Every row comes from one small tree of marks. The marks that hang from a mark follow it in brackets, in the order of their numbers. Every link used is in the known rows. Which tree was each row made from?
Known rows:
K519[K811]: [-0.03  0.03  0.02 -0.06 -0.05 -0.04  0.03  0.06 -0.04  0.06  0.06 -0.02
 -0.02  0.02 -0.06  0.07 -0.08  0.05 -0.03  0.04  0.03 -0.13 -0.04  0.02
 -0.02 -0.05  0.00 -0.05  0.03  0.05 -0.12  0.11  0.12]
K307[K373[K937]]: [-0.02 -0.16 -0.01 -0.01  0.06  0.03  0.00  0.01  0.08 -0.02 -0.07  0.04
  0.01  0.07  0.05 -0.02  0.11 -0.02  0.15  0.13  0.10  0.02  0.18 -0.10
  0.00  0.12 -0.01  0.03 -0.20  0.09  0.14  0.06 -0.04]
K684[K844[K458[K937]]]: [ 0.08  0.04 -0.03  0.01  0.00  0.18  0.02 -0.32  0.03 -0.16 -0.08 -0.07
 -0.07 -0.02  0.05  0.02  0.04 -0.02  0.07  0.14 -0.07  0.20  0.09  0.25
  0.00  0.10  0.18 -0.04  0.01  0.06  0.05  0.00  0.01]
K844[K458[K477] K684[K519] K885]: [ 0.00  0.18  0.02  0.16 -0.10  0.22 -0.12 -0.08  0.04 -0.22 -0.24 -0.35
 -0.08 -0.13  0.04  0.18  0.23  0.04 -0.07  0.03 -0.56  0.11  0.08  0.31
  0.12  0.07  0.19 -0.14  0.04  0.24  0.12 -0.17 -0.16]
K684[K519 K844[K373[K937] K458]]: [-0.07  0.01  0.07  0.04 -0.02  0.11  0.04 -0.15  0.11 -0.09 -0.43 -0.02
 -0.03 -0.20  0.10  0.10  0.16  0.09  0.09  0.25 -0.30  0.09  0.19  0.17
  0.07  0.12  0.16 -0.01  0.05  0.27  0.18  0.01  0.01]
K885[K345[K458[K477[K373]]]]: [ 0.05 -0.13  0.01 -0.14  0.04  0.21  0.06 -0.10  0.04 -0.21  0.22 -0.08
 -0.14 -0.14 -0.31  0.05  0.12 -0.31  0.00 -0.05 -0.13  0.08  0.13  0.17
  0.07  0.23  0.03 -0.16 -0.10 -0.10  0.22 -0.12 -0.09]
K345[K458[K477 K519 K937[K373]]]: [ 0.05  0.00  0.02 -0.51  0.11  0.20  0.14 -0.17  0.17 -0.34  0.25 -0.24
 -0.18 -0.10 -0.02  0.10  0.11 -0.11  0.16 -0.26  0.17  0.05  0.09  0.15
  0.19  0.28  0.12 -0.07 -0.04  0.02  0.11 -0.10 -0.08]
K345[K458[K519[K390 K811] K638 K937]]: [ 0.01  0.05 -0.12 -0.54 -0.09  0.03  0.21 -0.06  0.09 -0.25  0.28 -0.28
 -0.18 -0.19  0.16  0.07 -0.10  0.11  0.08  0.02  0.27 -0.01 -0.04  0.30
  0.12 -0.05 -0.16 -0.19  0.17  0.13 -0.40  0.10  0.17]
K885[K345]: [ 0.01 -0.08 -0.06  0.12 -0.07  0.01  0.05 -0.11 -0.06 -0.08  0.00 -0.08
  0.04  0.06 -0.05  0.01  0.02 -0.12  0.02  0.00 -0.09  0.03 -0.01  0.06
 -0.06  0.04 -0.02 -0.08  0.06 -0.13  0.04 -0.06 -0.03]
K885[K345[K458[K477 K638[K811]]]]: [ 0.05 -0.18 -0.03 -0.27  0.04  0.11  0.16 -0.24  0.01 -0.29  0.56 -0.19
 -0.07 -0.20 -0.20  0.04  0.05 -0.24  0.02  0.23  0.21  0.13 -0.02  0.24
 -0.09  0.15 -0.13 -0.16  0.18 -0.12 -0.09 -0.19  0.21]
K345[K458[K477[K373] K519 K638[K811] K937]]: [ 0.04 -0.10 -0.04 -0.63  0.19  0.13  0.29 -0.07  0.19 -0.34  0.52 -0.27
 -0.21 -0.36 -0.08  0.08  0.10 -0.15  0.10  0.09  0.46  0.10  0.13  0.15
  0.12  0.22  0.02 -0.15  0.06  0.04 -0.08 -0.13  0.14]
K477[K373[K937] K458]: [-0.06 -0.14 -0.03  0.00  0.15  0.10 -0.03  0.03  0.16 -0.04 -0.14  0.07
 -0.11 -0.16 -0.29  0.01  0.16 -0.08  0.18  0.31  0.14  0.05  0.23 -0.06
  0.00  0.10  0.09 -0.02 -0.24  0.17  0.19  0.04 -0.01]
K458[K477 K638]: [ 0.02 -0.07  0.00 -0.22  0.04  0.13  0.06 -0.06  0.02 -0.14  0.34 -0.15
 -0.06 -0.13 -0.06  0.05  0.08 -0.10 -0.01  0.12  0.08  0.09 -0.07  0.01
  0.12  0.13 -0.01 -0.03  0.03  0.11 -0.06 -0.14  0.06]
K345[K458[K638]]: [ 0.05 -0.04 -0.07 -0.19  0.03  0.08  0.09 -0.14  0.05 -0.13  0.30 -0.05
 -0.10 -0.10 -0.11 -0.02  0.04 -0.03  0.04  0.16  0.07  0.12 -0.04  0.09
 -0.02  0.03 -0.07 -0.10  0.16 -0.01 -0.09 -0.06  0.13]
K844[K373 K458[K477 K519[K811] K638]]: [-0.10 -0.05  0.07 -0.34  0.07  0.09  0.29  0.01  0.10 -0.23  0.18 -0.42
 -0.11 -0.30  0.14  0.20  0.10 -0.05  0.00  0.16 -0.02 -0.05 -0.09  0.01
  0.28  0.15  0.11 -0.15  0.24  0.31 -0.11 -0.15  0.16]
K477[K373 K458[K345 K638[K811] K937]]: [-0.01 -0.13 -0.16 -0.14  0.17  0.13  0.18 -0.11  0.11 -0.14  0.45 -0.12
 -0.09 -0.23 -0.20  0.09  0.06 -0.15  0.12  0.47  0.43  0.14  0.07 -0.04
 -0.10  0.06  0.07 -0.07 -0.19 -0.03 -0.02 -0.24  0.18]
K477[K373[K937] K458[K519[K390 K811]]]: [-0.10 -0.04 -0.03 -0.23 -0.03  0.01  0.05  0.21  0.13 -0.09 -0.21 -0.09
 -0.16 -0.28 -0.06  0.13 -0.02  0.03  0.15  0.14  0.23 -0.17  0.15  0.10
  0.15 -0.05 -0.04 -0.10 -0.20  0.34 -0.12  0.16  0.04]
K885[K345[K458[K477[K373] K519[K811] K638]]]: [ 0.04 -0.12 -0.07 -0.37 -0.01  0.15  0.28 -0.05  0.04 -0.28  0.35 -0.32
 -0.18 -0.26 -0.23  0.16  0.07 -0.22  0.01  0.01  0.05 -0.04 -0.02  0.14
  0.13  0.20  0.03 -0.30  0.15  0.04 -0.09 -0.08  0.11]
K390[K519[K811]]: [-0.06  0.11  0.08 -0.07 -0.17 -0.11 -0.04  0.10 -0.06  0.12  0.05  0.00
  0.00  0.01  0.01  0.12 -0.19  0.04 -0.10  0.02 -0.04 -0.17 -0.15  0.09
 -0.03 -0.04 -0.02 -0.06  0.07  0.12 -0.23  0.10  0.07]
K684[K519[K390] K844[K373]]: [-0.04  0.12  0.11 -0.13 -0.24 -0.01  0.04  0.04  0.03  0.03 -0.34  0.01
  0.05 -0.23  0.31  0.14 -0.08  0.14 -0.04 -0.15 -0.24 -0.08  0.02  0.27
  0.25  0.01 -0.01  0.01 -0.01  0.19  0.03  0.02 -0.04]
K885[K345[K458]]: [ 0.06 -0.09 -0.09  0.01 -0.02  0.07  0.06 -0.20  0.00 -0.16  0.09 -0.05
 -0.04  0.01 -0.15 -0.02  0.02 -0.13  0.05  0.02 -0.12  0.08  0.04  0.18
 -0.10  0.06 -0.07 -0.14  0.12 -0.18  0.03 -0.05  0.00]
K684[K519[K811] K844[K373[K937] K458 K885]]: [-0.10  0.02  0.04  0.21 -0.14  0.11  0.07 -0.07  0.06 -0.06 -0.52 -0.16
 -0.04 -0.15  0.10  0.20  0.17  0.13 -0.02  0.29 -0.43  0.02  0.17  0.23
 -0.03  0.00  0.20 -0.08  0.09  0.28  0.12  0.05  0.08]
K307[K373]: [ 0.03 -0.10  0.00 -0.01 -0.03  0.01  0.04  0.00  0.04  0.03  0.02 -0.02
  0.05  0.06  0.08  0.04  0.01 -0.03  0.07 -0.04  0.01 -0.03  0.05 -0.06
  0.07  0.09  0.02 -0.01 -0.15  0.04  0.09 -0.01 -0.04]
K684[K844[K373]]: [-0.02 -0.03  0.11  0.01 -0.03 -0.01  0.09 -0.07  0.03  0.04 -0.20  0.04
  0.06 -0.09  0.14  0.03  0.02  0.00 -0.03  0.03 -0.06  0.01  0.05  0.00
  0.09  0.13  0.16  0.03  0.00  0.02  0.17 -0.03  0.03]
K885[K345[K458[K477]]]: [ 0.04 -0.10 -0.04 -0.12  0.01  0.20  0.05 -0.22 -0.01 -0.24  0.23 -0.12
 -0.10 -0.07 -0.22  0.03  0.08 -0.21  0.02  0.01 -0.12  0.10  0.04  0.21
  0.02  0.15 -0.04 -0.14  0.04 -0.12  0.04 -0.13 -0.02]
K844[K373 K458[K519]]: [-0.09 -0.03  0.06 -0.06  0.08  0.01  0.21 -0.02  0.12 -0.16 -0.22 -0.24
 -0.03 -0.17  0.24  0.06  0.10  0.01  0.05  0.02 -0.13 -0.01  0.03 -0.01
  0.18  0.07  0.12 -0.09  0.15  0.17  0.09 -0.12 -0.04]
K684[K519[K390] K844[K373 K458]]: [-0.05  0.13  0.12 -0.06 -0.20  0.10  0.04 -0.06  0.05 -0.04 -0.37 -0.07
  0.00 -0.24  0.30  0.16 -0.04  0.11 -0.02 -0.06 -0.39 -0.02  0.03  0.39
  0.26  0.01  0.04 -0.05  0.01  0.28  0.06 -0.03 -0.05]
K477[K373[K937] K458[K345 K519[K811]]]: [-0.09 -0.07 -0.13  0.01  0.09  0.12  0.10  0.10  0.05 -0.13 -0.12 -0.08
 -0.16 -0.18 -0.23  0.15  0.07 -0.03  0.14  0.33  0.18 -0.08  0.11 -0.15
 -0.04 -0.03  0.14 -0.09 -0.24  0.18 -0.05 -0.01  0.05]

Write each row's tree:
[-0.01  0.00 -0.16 -0.27  0.00  0.01  0.24 -0.04  0.00 -0.27  0.34 -0.23
 -0.02 -0.15  0.34  0.07 -0.12  0.02  0.08  0.14  0.43  0.04 -0.09  0.12
  0.00 -0.09 -0.15 -0.04 -0.01 -0.01 -0.32 -0.17  0.10] => K458[K345 K519[K390] K638[K811] K937]
[ 0.02  0.15 -0.03 -0.06  0.06  0.09  0.07 -0.15  0.10 -0.28 -0.17 -0.33
 -0.08 -0.05  0.22  0.02  0.11  0.09  0.12  0.03 -0.04  0.11  0.11  0.15
  0.09  0.13  0.19 -0.12  0.11  0.15 -0.02 -0.02 -0.14] => K844[K458[K519 K937] K684]
[ 0.00 -0.05 -0.15 -0.40  0.01  0.09  0.19  0.00  0.18 -0.23  0.11 -0.27
 -0.15 -0.33  0.07  0.10  0.03 -0.03  0.18  0.09  0.32  0.05  0.07  0.12
  0.29  0.08 -0.01 -0.14 -0.08  0.24 -0.16 -0.08  0.00] => K477[K373 K458[K519[K390] K638 K937]]
[ 0.01 -0.02 -0.09  0.28  0.07  0.27  0.06 -0.27  0.06 -0.24  0.04 -0.23
 -0.07  0.17  0.04  0.12  0.15 -0.15  0.05  0.04 -0.23  0.19  0.06  0.08
 -0.08  0.08  0.21 -0.05 -0.19 -0.06  0.31 -0.27 -0.14] => K844[K458[K345 K937[K373]] K885]
[ 0.08  0.02 -0.07  0.25 -0.02  0.42  0.05 -0.13 -0.02 -0.31 -0.19 -0.25
 -0.15 -0.16  0.02  0.19  0.16 -0.23 -0.09 -0.01 -0.34  0.13  0.07  0.14
  0.13  0.09  0.30 -0.15 -0.19  0.12  0.22 -0.28 -0.17] => K684[K844[K458[K345 K477[K373] K519] K885]]
[-0.02  0.22 -0.01  0.15 -0.29 -0.01 -0.13  0.11  0.00 -0.07 -0.39 -0.21
  0.03 -0.07  0.26  0.12  0.02  0.19 -0.09 -0.13 -0.42 -0.03  0.04  0.31
  0.11 -0.11 -0.03 -0.06 -0.03  0.16 -0.01 -0.01 -0.19] => K844[K684[K519[K390]] K885]
[-0.03  0.05 -0.07 -0.28 -0.11  0.14  0.14  0.07 -0.09 -0.23  0.32 -0.28
 -0.13 -0.17  0.17  0.19 -0.10 -0.03 -0.05  0.02  0.09 -0.10 -0.22  0.10
  0.20 -0.09 -0.10 -0.10 -0.06  0.18 -0.35 -0.14  0.06] => K458[K345 K477 K519[K390 K811] K638]
[-0.11  0.15  0.07  0.10 -0.24 -0.08  0.00  0.15  0.08 -0.03 -0.47 -0.25
  0.07 -0.12  0.39  0.13  0.08  0.17 -0.10 -0.11 -0.47 -0.07  0.10  0.22
  0.20 -0.03  0.03 -0.05 -0.03  0.19  0.15 -0.08 -0.19] => K844[K373 K684[K519[K390]] K885]
[ 0.07 -0.14 -0.09 -0.34  0.04  0.20  0.24 -0.10  0.09 -0.36  0.31 -0.30
 -0.17 -0.26 -0.17  0.09  0.14 -0.29  0.05 -0.02  0.04  0.09  0.03  0.12
  0.17  0.25  0.01 -0.25  0.12 -0.01  0.03 -0.19  0.00] => K885[K345[K458[K477[K373] K519 K638]]]
[ 0.02 -0.04 -0.08 -0.07  0.07  0.22  0.06 -0.10 -0.06 -0.18  0.43 -0.14
 -0.08 -0.06 -0.06  0.08  0.09 -0.16 -0.04  0.19  0.02  0.13 -0.12 -0.08
  0.05  0.06  0.03 -0.01 -0.10  0.01 -0.05 -0.28  0.04] => K458[K345 K477 K638]
[ 0.02 -0.02 -0.06 -0.63  0.10  0.19  0.27 -0.02  0.16 -0.27  0.46 -0.31
 -0.27 -0.28 -0.14  0.14  0.08 -0.10  0.08  0.05  0.25  0.02  0.07  0.14
  0.20  0.19  0.09 -0.21  0.07  0.13 -0.15  0.01  0.12] => K345[K458[K477[K373] K519[K811] K638 K937]]
[ 0.01  0.11 -0.05  0.28 -0.05  0.08  0.02 -0.07  0.05 -0.25 -0.38 -0.38
 -0.03 -0.03  0.21  0.07  0.15  0.06 -0.02  0.00 -0.32  0.10  0.04  0.15
  0.05  0.03  0.16 -0.17  0.13  0.16  0.07 -0.11 -0.17] => K844[K458[K519] K684 K885]
[ 0.00 -0.08 -0.15 -0.24  0.13  0.10  0.27 -0.21  0.10 -0.29  0.40 -0.28
 -0.04 -0.19  0.00  0.17  0.03 -0.08  0.22  0.24  0.53  0.07 -0.05 -0.05
 -0.04  0.14  0.10 -0.06 -0.04  0.02 -0.06 -0.31  0.17] => K477[K458[K345 K519 K638[K811] K937[K373]]]
[-0.01  0.16 -0.03  0.21 -0.14  0.05 -0.03  0.00  0.05 -0.27 -0.42 -0.36
 -0.03 -0.05  0.37  0.08  0.05  0.09 -0.04 -0.09 -0.33  0.04  0.02  0.32
  0.16 -0.05  0.03 -0.15  0.02  0.24  0.00 -0.06 -0.20] => K844[K458[K519[K390]] K684 K885]
[ 0.04 -0.06 -0.03 -0.48  0.09  0.09  0.21 -0.08  0.08 -0.31  0.45 -0.25
 -0.12 -0.32 -0.02  0.08  0.01 -0.07  0.04  0.11  0.37  0.05 -0.05  0.16
  0.07  0.10 -0.08 -0.13  0.21  0.05 -0.23 -0.15  0.21] => K345[K458[K477 K519 K638[K811]]]
[ 0.11 -0.01 -0.13  0.26 -0.01  0.34  0.11 -0.42  0.03 -0.29  0.13 -0.24
 -0.05  0.08  0.07  0.15  0.15 -0.16  0.04  0.18 -0.17  0.30 -0.02  0.15
 -0.06  0.18  0.28 -0.07 -0.09  0.01  0.26 -0.30  0.00] => K684[K844[K458[K345 K638 K937[K373]] K885]]
[ 0.10 -0.11 -0.13 -0.32  0.02  0.09  0.32 -0.32  0.13 -0.39  0.32 -0.33
 -0.09 -0.06 -0.01  0.07  0.09 -0.15  0.20 -0.10  0.18  0.13  0.02  0.13
  0.03  0.29  0.03 -0.20  0.21 -0.11  0.05 -0.16  0.02] => K885[K345[K458[K519 K638 K937[K373]]]]
[ 0.02 -0.03  0.09 -0.32  0.10  0.14  0.04 -0.14  0.11 -0.15  0.27 -0.13
 -0.08  0.02 -0.05  0.10  0.10 -0.13  0.10 -0.18  0.12  0.06  0.09  0.04
  0.14  0.28  0.15  0.04 -0.17  0.01  0.23 -0.09 -0.07] => K458[K477 K937[K373]]
[-0.04 -0.20 -0.07 -0.24  0.17 -0.01  0.19  0.05  0.18 -0.18  0.10 -0.13
 -0.10 -0.39 -0.15  0.07  0.13 -0.05  0.20  0.44  0.54  0.03  0.13 -0.07
 -0.04  0.11  0.01 -0.08  0.01  0.21 -0.05 -0.07  0.20] => K477[K373[K937] K458[K519 K638[K811]]]
[ 0.04 -0.06 -0.02 -0.44 -0.01  0.16  0.22 -0.22  0.06 -0.34  0.30 -0.34
 -0.16 -0.05 -0.14  0.18  0.06 -0.18  0.14 -0.21  0.11 -0.04  0.04  0.22
  0.10  0.29  0.09 -0.19  0.09 -0.07  0.03 -0.06  0.02] => K885[K345[K458[K477 K519[K811] K937[K373]]]]
[-0.03  0.26  0.07  0.01 -0.14  0.01 -0.05  0.00  0.01 -0.03 -0.19 -0.19
 -0.05 -0.10  0.03  0.18  0.02  0.19 -0.02  0.08 -0.37 -0.09 -0.01  0.29
  0.03 -0.03  0.12 -0.15  0.14  0.26 -0.08  0.08  0.03] => K844[K458 K684[K519[K811]]]
[ 0.00 -0.05 -0.03  0.17  0.02  0.27 -0.02 -0.12  0.03 -0.21 -0.01 -0.24
 -0.09 -0.05 -0.02  0.10  0.16 -0.14 -0.07  0.09 -0.31  0.16  0.04  0.17
  0.07  0.04  0.10 -0.09 -0.02  0.12  0.11 -0.17 -0.06] => K844[K458[K477] K885]
[ 0.01 -0.10 -0.07 -0.41  0.13  0.00  0.27 -0.17  0.17 -0.24  0.34 -0.30
 -0.04 -0.24  0.00  0.16  0.05 -0.02  0.24  0.15  0.60  0.05  0.01  0.02
  0.03  0.20  0.07 -0.06  0.11  0.11 -0.06 -0.16  0.23] => K477[K458[K519 K638[K811] K937[K373]]]
[ 0.06  0.09 -0.12  0.09 -0.45  0.12  0.01 -0.16 -0.10 -0.13 -0.25 -0.15
 -0.05 -0.09  0.02  0.23 -0.10  0.04 -0.10 -0.07 -0.43 -0.03  0.00  0.60
 -0.02 -0.11 -0.10 -0.24  0.12 -0.01 -0.18  0.08  0.06] => K684[K519[K390 K811] K844[K885[K345[K458]]]]
[-0.04  0.05 -0.10 -0.23 -0.07  0.11  0.13 -0.06  0.05 -0.20  0.10 -0.24
 -0.12 -0.07  0.10  0.24 -0.10  0.00  0.16 -0.06  0.21 -0.12 -0.04  0.12
  0.13 -0.01  0.06 -0.08 -0.25  0.12 -0.14 -0.08  0.01] => K477[K458[K345 K519[K390 K811] K937[K373]]]
[-0.05 -0.22 -0.03 -0.16  0.19  0.00  0.10  0.01  0.16 -0.08  0.20  0.01
 -0.07 -0.31 -0.28  0.03  0.12 -0.09  0.16  0.54  0.47  0.09  0.15 -0.05
 -0.11  0.11  0.01 -0.03 -0.09  0.16  0.05 -0.07  0.24] => K477[K373[K937] K458[K638[K811]]]
[-0.10  0.12  0.17 -0.19 -0.08 -0.11  0.11  0.03  0.13 -0.11 -0.03 -0.25
  0.05 -0.33  0.38  0.14  0.02  0.15  0.00  0.20 -0.14 -0.02 -0.03  0.33
  0.16  0.06 -0.06 -0.08  0.14  0.29 -0.01 -0.14  0.09] => K844[K373 K458[K638[K811]] K684[K519[K390]]]
[ 0.07 -0.15 -0.15 -0.34  0.05  0.24  0.17 -0.36  0.05 -0.38  0.52 -0.28
 -0.15 -0.11 -0.18  0.00  0.15 -0.24  0.11  0.18  0.08  0.25  0.05  0.22
  0.03  0.23 -0.04 -0.16  0.12 -0.12 -0.07 -0.18  0.06] => K885[K345[K458[K477 K638 K937]]]
[ 0.07  0.09 -0.01  0.05 -0.06  0.15  0.05 -0.17  0.00 -0.20 -0.26 -0.15
 -0.05 -0.13  0.13  0.08  0.00  0.03  0.03 -0.02 -0.10  0.06  0.00  0.19
  0.10  0.05  0.14 -0.10  0.13  0.16 -0.04 -0.01 -0.01] => K684[K844[K458[K519]]]
[ 0.05 -0.17 -0.03 -0.37  0.08  0.11  0.30 -0.09  0.09 -0.35  0.43 -0.28
 -0.12 -0.34 -0.16  0.11  0.08 -0.27  0.04  0.07  0.28  0.04  0.03  0.16
  0.06  0.24 -0.07 -0.22  0.15 -0.05  0.00 -0.21  0.13] => K885[K345[K458[K477[K373] K519 K638[K811]]]]
[-0.12  0.10  0.03  0.19 -0.35 -0.13  0.09  0.10 -0.01 -0.02 -0.42 -0.34
  0.10 -0.08  0.28  0.22  0.05  0.11 -0.12 -0.05 -0.53 -0.16  0.04  0.30
  0.10 -0.01 -0.01 -0.17  0.08  0.08  0.05 -0.03 -0.10] => K844[K373 K684[K519[K390 K811]] K885[K345]]
[ 0.02 -0.19 -0.02  0.22 -0.05  0.28  0.20 -0.33  0.02 -0.31 -0.01 -0.38
  0.00 -0.13  0.05  0.13  0.26 -0.27 -0.09  0.24 -0.37  0.26  0.02  0.18
  0.11  0.28  0.19 -0.19  0.15  0.07  0.22 -0.34  0.04] => K684[K844[K373 K458[K477 K638] K885[K345]]]
[-0.04  0.28  0.08 -0.14 -0.28 -0.10 -0.10  0.18 -0.02  0.05 -0.20 -0.13
  0.01 -0.11  0.17  0.17 -0.13  0.24 -0.05 -0.10 -0.25 -0.21 -0.04  0.34
  0.12 -0.09 -0.06 -0.07 -0.01  0.23 -0.19  0.17 -0.03] => K844[K684[K519[K390 K811]]]
[-0.03 -0.03 -0.23 -0.29  0.02  0.09  0.22 -0.12  0.04 -0.30  0.32 -0.28
 -0.07 -0.28  0.17  0.12 -0.08  0.02  0.16  0.32  0.51  0.07 -0.07  0.14
  0.03 -0.09 -0.12 -0.08 -0.05  0.09 -0.38 -0.22  0.15] => K477[K458[K345 K519[K390] K638[K811] K937]]
[ 0.06 -0.15 -0.09 -0.21  0.01  0.20  0.11 -0.26  0.01 -0.31  0.42 -0.21
 -0.11 -0.12 -0.22  0.03  0.12 -0.23  0.03  0.14 -0.03  0.16 -0.04  0.19
  0.03  0.18 -0.06 -0.17  0.14 -0.09 -0.04 -0.18  0.07] => K885[K345[K458[K477 K638]]]
[ 0.04 -0.08 -0.10 -0.35 -0.05  0.14  0.25 -0.15 -0.03 -0.33  0.37 -0.36
 -0.15 -0.19 -0.14  0.14  0.03 -0.13  0.03  0.07  0.08  0.00 -0.10  0.18
  0.09  0.12 -0.07 -0.27  0.28  0.03 -0.26 -0.08  0.17] => K885[K345[K458[K477 K519[K811] K638]]]
[ 0.03 -0.08 -0.04 -0.17  0.13  0.04  0.20 -0.17  0.05 -0.13  0.52 -0.10
  0.02  0.01  0.03  0.10  0.01 -0.11  0.10  0.17  0.39  0.09 -0.07 -0.03
 -0.15  0.16  0.05  0.02 -0.09 -0.12  0.09 -0.25  0.15] => K458[K345 K638[K811] K937[K373]]
[ 0.02  0.16 -0.07  0.21 -0.14  0.11  0.01 -0.11  0.06 -0.19 -0.18 -0.37
 -0.01 -0.13  0.12  0.14  0.19  0.12 -0.05  0.19 -0.46  0.15 -0.01  0.26
  0.02  0.01  0.10 -0.17  0.21  0.23  0.01 -0.16 -0.04] => K844[K458[K638] K684[K519] K885]
